Each row comes from the steps of one walk. Every step used is in the known rows, and no mark comes twice. Write the walk behind each row, first mark first.
In the rows, zero is written as 128.
Known rows:
Z, Y, K, B: [ 88 149 153 120 112 108 136 138 181 140 108 136 124 128 121 112  70 128
 128 129 145 127 137 146  92 126 156  30 106 103 112  86 138 163 124 141
 130 124 172 134 143 128 146 141 158 117 143 148 122  78]
B, Z, D, K, G, W, Y: [163  94 113 163 135 165 123 123  98 121 137  80 119 137 107 103  35 155
 146  68 128 154 224  91 129 118 154 116 117 149 152 130 139  85 123 158
 112 124 137 113 122 180 129  68 108 109 103  65 108 139]
W, Y, Z: [145 118 131 115 126 123 124 117  85 142 136 139 104 124 132 103 165 132
 129 112 121 135 108 132 130 128 131  84 131 130 120 121 136 103 133 117
 129 141 136 142 149 132 126 120 125 156 123 126 129 138]
K, Y, W, G: [106 175 135 135 181 141 114 143 136 123 113 104 102 137 122 117  77 155
 110 152 171 101 136 121 162 118 209 131 104 128 127 114 112  80 117 110
 130 146  92 109 127 106 152  96 130  97 132 115 139 163]
D, K, G, W, Y: [154 122 130 143 138 139 120 121  85 128 132 107 128 120 127 107 130 172
 153 110 143 134 214 117 121 110 196  73 123 139 160 133 137  91 141 121
 124 130 137 122 132 173 137 114 121 127 127  83 125 148]
Y, Z: [146 117 132  94 126 119 122 101  87 135 126 140 122 115 114 118 170 139
 126 120 123 129  93 138 138 108 110 137 131 126 102 127 122 136 107 123
 122 129 119 129 127 106 119 157 139 129 133 144 131 132]
J, H, Z, Y, K: [109 113 109 139 118 115 136 107 209 136 111 151 131 117 109 125 155 126
 155 101 149 124  97 166  99 156 131 149 135 116 129 136 154 119 122 147
 123 148 163 201 123 106 111  97 135 112 148 132 122 134]
B, W: [121 105 156 150 125 128 125 118  82 104 129 127 133 140 116 154 153 125
 118 146 137 131 121 124 132 125 165 145 125 120 118 118 122 151 141 137
 141 137  96 150 140 126 119 149 153 146 136 136 135 125]
D, Z, B, W, Y: [117  90 138 154 111 139 141 149  96 143 133 142 141 169 162 171 138 104
 111 120  95 124 118 119 153 139 101 128 172 132 109 109 133 134 179 125
 136 112 131 126 185 174 120 155 125 200 134 126 145 117]
J, H, Z, B, K, G, W: [ 97  87  95 139 161 147 101 114 155 145 118 134 154 112 112 137 189 103
 158 116 143 108 127 122 155 149 181 194 121 134 130 118 109  93 129 157
 126 106 156 132  59 130  85 146 128 104 148 111 102 170]
B, W, G: [110 118 146 162 123 139 112 126 117  97 131 101 111 158 134 147 135 154
 119 165 142 121 109 124 148 106 141 177 117 122 114 126 132 121 139 138
 122 150  99 142 149 132 127 117 145 149 143 130 111 138]
D, Z, Y, W, G, K, B: [ 77 142 116 118 153 155 124 165 235 156 127 121 118 158 149 104  34 195
 119  81 102 111 126 139 135 103 172  41 131 123 126 107 102 130 159 122
 115 115 135  83 167 149 163  89 134  95 152 132 113 126]
D, W, Y, Z, B: [135 112 146 122 114 113 133 141 127 145 153 144 140 129 153 138 137 137
 112 100 103 124 121 121 154 124  80 116 170 133  95 123 112 118 145  93
 117 114 115 104 143 153 135 144 122 151 115 126 123 127]
G, K, D, W, Y, Z: [166 116 120  85 117 127 143 161 124 125 170 142 123 134 166 113  83 167
 112  86 118 112 204 115 133 112 136  52 152 144 129 150 111 123 150  70
 158 118 105 116 177 150 163  79 115 161 116 120 128 159]
D, Z, H: [137 153 109 124 133 124 132 111  91 142 119 137 144 116 135 145 163 130
 146 145  94 126  97 155 103 109  69 176 152 121 134 130 124 135 114 130
 120 128 112 119 124 104 121 167 112 162 137 166 151 130]
H, Z, B: [126 134 136 122 116 114 127 101 134 135 115 153 151 105 129 160 191  67
 144 154 118 130  83 132 137 148  78 194 158 117  92 140 129 135 121 151
 105 136 141 134  77  98  91 151 127  91 138 123 122 112]
G, W, Y, K, B, Z, D: [100 111 140 137 131 160 114 146 158 122 135 105  90 153 106 104  24 139
  99  69 130 152 199 121 112 145 157  74  67 124 145 110 143 155 139 162
 123 119 147  96 133 154 140  89 107 114 109  76 112  79]
Y, W, D, K, G, Z, H: [148 166 104 132 182 142 144 147 150 128 129 123 134 118 126  72 140 184
 113 137 137 131  83 117 153 119 144 152 120 157 185 136 129 110 107  94
 121 128 111  74 127 137 162 115 115  72 127 148 135 144]
G, Z, Y, K, D: [112 108 106 104 128 113 157 155  63 148 105 147 119 128 123 135 109 164
 118 114 138 136 160 124 123 137 161 115 131 126 113 132 151 189 150  93
 138 117 180 154 177 127 152 110 126 116 143 167 139  91]
Z, H, J: [119 136 124 141 109 109 114 101 108 109 114 130 140 110 127 119 180  86
 160 171 113 125  43 158  72 130  72 161 139 123 169 143 139 132 133 156
 123 143  91 153  82  91 113 148 129 138 125 141 142 130]
Z, D: [125 107 131 159 112 121 117 107  62 118 122 136 127 138 101 124  96 122
 134 122 123 140 133 119 104 117 133 131 124 116  99 139 134 128 102 176
 117 144 140 165  86 107 116 151 138  87 125 145 100 111]
H, Z, B, K, G, W: [110 104 117 112 150 150  99 122 122 159 116 122 155  97 126 151 158  85
 150 146 144 127 124 107 168 145 182 171 127 132 102 118 114 135 136 155
 121 102 170 109  62 132  87 153 126  85 141 107 105 145]
K, B: [104 164 150 129 130 114 123 117 122 122 119 134 125 119 119 121 145 103
 124 147 131 121 135 136 108 119 151  91 109 105 116 108 106 125 114 146
 132 128 127 116 108 107 125 153 150 122 138 152 121 109]
Y, Z, D, W, G, K: [142  96 121 125 109 137 115 137 178 113 171 111 117 157 144 118  25 230
 115  77  98 126 136 121 135  82  72 140 116 138 109 179 129 149 118 136
 101 140 102 110 139 140 148  93 129 107 125 128  73 144]
Y, K, B, Z: [109 164 143  99 128 133 137 124 189 116 117 100 111 126 104 126 129 112
  96 133 138 115 139 138 120 127 114 119  80 120 122  96 127 168 107 136
 125 127 122 100 146 114 119 116 144 142 125 113 123  97]
Y, W: [109 132 139 135 156 137 115 115  94 129 122 146 129 119  98 108 156 140
 108 127 147 118 108 131 141 120 196 125 137 126 109 117 107 126 122 122
 125 142  89 133 111 101 132 139 141  71 131 130 132 142]
H, Z, B, W, D, K, Y: [161 141 155 123 116 126 159 144 238  87 131 117 147 149 159 184  69  48
 121 191 145 135 117 102 177 174  84 138 129 136 145 142 130 133 114 118
 160 122 120 117 129 137 125 127 141 136 115  87 155 130]
Y, W, D, K, B, Z: [124 167 136 116 152 160 138 134 252  89 136  96 113 135 103 108 102 107
  86 145 137 130 130 106 160 131 140  80 118 140 156 109  84 118  84 114
 133 126  84  93 131 131 141 102 135  79  97  91 127 143]
W, D, K, Y: [170 165 134 127 121 118 145 124 174  82 127  94 122 140 130 156  94 101
 132 185 146 129 171 106 137 125 137  71 104 131 156 144 127 105  81 114
 158 141 108 156 134 117 138 144 143 132  99 105 147 151]
K, G, W, D, Z, H: [165 163  91 138 139 165 108 141 111 160 136 118 133 124 130 111 148 166
 144 130 140 138 137 130 131 101 143 169 125 148 145 116 102  80 116 122
 121  98 130  75 108 144 142 178  88  98 135 167 139 136]
D, Z: [137 129 113 122 127 133 129 107  81 145 120 129 138 130 114 161 180 129
 130 126 110 126 130 136 131 111 115 173 146 124 105 135 119 140 122 132
 125 132 130 149 145 116 106 169 130 149 135 160 136 134]
B, Z: [137 126 122 129 131 136 123  95  91 110 123  92 123 113  95 154 178 106
 131 139 122 132 135 118 127 117 115 183 122 126 111 125 115 118 111 137
 117 139  93 142 113 105 102 119 129 130 112 117 131 131]
W, D: [139 145 127 151 113 131 114 115 113 103 137 120 115 131 109 137 197 108
 127 175 147 135 120 115 131 118 142 121 119 127 110 131 116  99  98 137
 131 142 123 168 102 108 121 172 130  92 116 145 112 129]
H, J: [116 105 129 137 100 116 109  98  94 112 117 121 132 123 107 129 203  86
 143 156 124 124  79 141 100 128 118 155 138 127 143 150 131 140 138 160
 129 146 113 187 105 103 100 158 149 128 123 134 126 136]
H, Z, Y: [127 130 125 131 123 114 123 104 131 145 114 143 144  92 122 146 146  84
 174 125 136 153 108 133 112 147 151 148 155 110 102 136 131 115 135 152
 115 143 161 181  94 105 107 105 133  85 132 134 132 119]

Write each row's walk:
[ 98 100 117 116 116 117 135 137  80 117 109 139 142 127 132 167 138  62
 123 196 126 106 139  94 154 135 129  79 164 119  93 102 101 145 111 129
 155 109 154 151  95 107 114 167 142 138 126 137 109 143]	Z, B, K, D
[ 99 123 135 123 144 112 131 134 112 120 105 110 141 125 140 186  98  55
 132 185 127 106 137 100 152 147 164  84 112 114 105 106 124 140 111 132
 154 117 140 143 101 106 111 178 153 158 118 109 136 139]	Z, B, K, Y
[109  99 126 154 128 127 135 157 105 137 154 124 122 151 127 126  93 185
  87  60 115 151 161 120 121 135 136 157  99 134 127 180 171 193 155 119
 120 147 150 157 183 158 145  93 114 137 111 138 106 100]	G, Z, D, W, Y, K
[123 124 123 109 100 110 147 145 105 138 108 148 121 125 120 125  75 130
 131 143 160 118 175 125 110 127 158  55 153 119  99 104 140 150 122 116
 146 120 173 164 145 117 151 123 137 106 141 150 133 108]	Z, Y, K, D
[119  86 141 137 110 137 143 134  97 139 123 143 153 158 141 184 144 114
 110 133  97 118  98 125 160 122  80 176 162 129  90 113 115 168 157 129
 128 106 117 114 161 148 113 190 140 167 147 151 141 109]	D, Z, B, W
[152 112 132 102 108 115 144 165  98 150 152 162 138 134 160 127  97 120
 104 114 119 115 166 105 160 129  90  85 201 141  96 116  97 104 137  73
 138  94 130  95 149 152 153 119 111 147 118 143 130 144]	K, D, W, Y, Z, B
[124 139 147 131 116 121 130 141 149 122 152 119 130 132 132 136 149 157
 101 117 149 121 173 135 116 124 157 106 125 128 120 141 149 155 135 102
 133 148 118 164 182 146 136 122 124 161 114 112 118 136]	D, W, Y, K
[134 120 118 117 113 115 116 119 120 129 130 142 114 114 149  78 161  98
 153 135 102 135  27 158  91 144  56 114 152 135 179 135 152 110 151 138
 131 136 106 132 125 119 126 116 113 178 115 119 150 143]	W, Y, Z, H, J
[106  89 134 175 122 127 136 128 170 116 135 162 136 148 145 142 181  76
 135 124 121 118  87 137 136 178 111 171 149 125 138 126 139  77 168 145
 138 138 130 160 129 143 108  95 126 166 140 101 130 138]	J, H, Z, B, W, Y
[135 107 138 116 110 115 135 123  89 147 130 154 120 132 149 117 153 120
 128 123 102 123  82 125 146 134  73  80 157 129 101 109 132 111 137 123
 117 122 141 113 131 137 125 156 125 148 127 116 123 113]	W, Y, Z, B
[136 124 123 110 136 143 111 126 151 179 113 133 137  93 113 109  94 161
 159  88 180 146 156 139 126 135 203 150 118 131 110 115 147 138 145 142
 112 115 189 129 119 142 125 112 121  65 153 118 128 108]	H, Z, Y, K, G, W
[123 154 155 119 121 107 142 109 169  98 120 122 135 125 127 130 126 114
 132 155 111 121 148 136 109 117 113  55 124 109 149 124 120 146 100 136
 131 136 123 113 122 122 125 144 162 134 129 122 123 120]	D, K, B
[130  79 160 113 112 123 138 130  97 129 129 156 138 148 139 144 129 129
 105 133 113 122  66 126 172 126  70 144 151 130  94 100 124 160 138 119
 126 106 104  97 137 134 124 173 151 151 143 137 136 106]	Y, Z, B, W
[119 115 117 148 121 114 134  93 163 124 116 163 148 123 115 148 221  84
 151 131 115 107  79 149 123 154  71 202 154 120 120 142 122  92 115 157
 112 138 131 152  69  94  89 137 131 107 145 130 117 142]	J, H, Z, B
[150 122 138 116 126 121 121 133 122 141 160 130 127 120 142 122 145 151
 117  97 123 137 143 127 142 119 134 111 149 133 120 137 115 110 138  91
 130 132 108 134 164 147 135 114 121 160 111 130 130 155]	D, W, Y, Z
[140 127 134 143 118 125 115 121 147 131 147 139 157 109 113 150  90 100
 133  99 130 154 136 117 125 136 123 218 144 123 103 178 117 136 110 162
 114 146 128 156  89 109 108 101 126  78 115 144 104 137]	H, Z, D, W
[136 117 115 172 153 130 125 162  43 163 149 117 133 129 126 101  93 166
 118  60 124 149 186  92 132 119 181 175 116 145 125 153 140  96 158 133
 115 128 162 126 153 174 145  72 114 117 117 165 101 125]	K, G, Z, D, W, Y
[180 127 130  93 134 140 128 126 164 100 140 102 109 141 130 138  71 166
 126 127 139 147 172 119 165 122 135  79  90 142 167 150 113 131  93  88
 152 110  97 106 131 132 145 155 121 115 104  89 160 151]	G, W, D, K, Y, Z
[160 144 136  90 147 112 134 120  88 139 118 126 112 117 126 129  95 125
 128 127 143 121 136 129 147 125 145 114 102 127 122 116 124 117 105 106
 144 120 116 118 134 103 134 142 142 154 128 136 162 138]	K, Y, Z
[130 127 112 134 118 127 118  96 123 100 115  97 132 104 111 134 174  74
 157 157 100 136  55 144  87 135  44 212 135 133 169 140 132 129 127 155
 115 135  66 137  90  94 100 113 119 151 106 117 148 132]	B, Z, H, J
[146 131 101 126 137 115 144 111 100 127 108 109 149 112 131  98 175 141
 160 138  96 130  60 143  96 120  64 188 129 150 207 169 161 149 148 132
 117 131 119 115 122 136 122 111 133 159 132 142 145 137]	D, K, G, Z, H, J
[125 169 101 130 152 117 130 165  85 119 141 120 125 128 156 143 130 193
 120 147 113 122 147 123 134 104  91 235 140 133 146 172 112 121 137  67
 115 125  95  88 140 120 164  77  90 137 133 186 122 147]	K, D, W, G, Z, H
[101 166 139 120 151 149 119 142 177 120 129 105  98 120 135 106  87 146
 117 112 126 137 161 150  92 142 130  92  73 122 183  97 135 151 142 116
 122 119 106  61 133 139 150  91  86 153 115  79 147  92]	G, W, Y, K, B, Z, H
[145 144 124 121 130 114 124 119  95 136 135 151 112 110 150  89 136 134
 148 135 108 135  74 148 103 128  87  94 136 125 150 118 141  98 125 116
 126 135 119 112 131 119 142 125 105 160 124 129 145 134]	W, Y, Z, H
[167 112 120 146 130 153 115 120 138 139 135 124 130 118 124  93  50 123
 160  78 141 160 190 110 123 146 167 133 127 140 156 158 151  92 133 170
 116 136 177 128 102 164 121  67 108  82 121  79 106 144]	H, Z, D, K, G, W, Y
[151 166 100 139 120 134 128 124 141 129 134 128 130 130 139 141 177 121
 137 167 110 136  83 137 116 112  64 165 143 132 135 135 110 110  97 130
 126 126 118 130 120 112 127 179 100 130 121 170 140 133]	W, D, Z, H
[128 165 110 131 156 120 142 147  78 163 120 130 113 114 145  81 160 180
 126 120 137 126 111 143 106 131 139 147  88 141 159 120 190 129 151 106
 119 135 163  98 174 150 153 100 103 163 143 145 138 104]	W, Y, K, G, Z, H
[135 141 128  99 107 115 145 135  88 120 116 145 117 131 111 123 132 134
 104 160 164 101 167 129 123 121 136 101 132 127 105 117 138 163 104 115
 148 130 142 149 141 104 139 145 135 130 139 146 129 124]	Y, K, D
[125 126 110 143 137 118 121  87 153 116 120 150 135 112 103 139 229 102
 154 127 137 116  97 155 108 147 124 210 130 119 137 153 119  86 114 153
 126 156 124 185  87  86  89 110 131 118 141 135 124 163]	J, H, Z
[100 164 155 105 119 114 133 129 166 123 115 134 117 130 114 112 134 120
  99 145 146 110 129 150 108 124 137  78  87 109 120 104 137 173 105 137
 132 133 148 115 138 112 132 156 157 133 143 137 118  94]	Y, K, B
[ 90 144 156 122 130 137 110 144 148 130 132 128  99 138 130 104 114 153
 106 114 153 130 187 148 106 139 196  35  69 114 146 108 140 160 155 122
 137 125 146 105 152 149 146 139 120 138 133  97 126  92]	G, W, Y, K, B
[114 113 134 133 108 150 143 173 223 126 148 120 127 172 163 143  40 129
 120 108 107 144 146 119 125 123 152  31 107 125 131 105 109 150 165 131
 158  98 147 117 189 170 153 134 144 140 137 149 133  97]	G, K, B, W, D, Z, Y
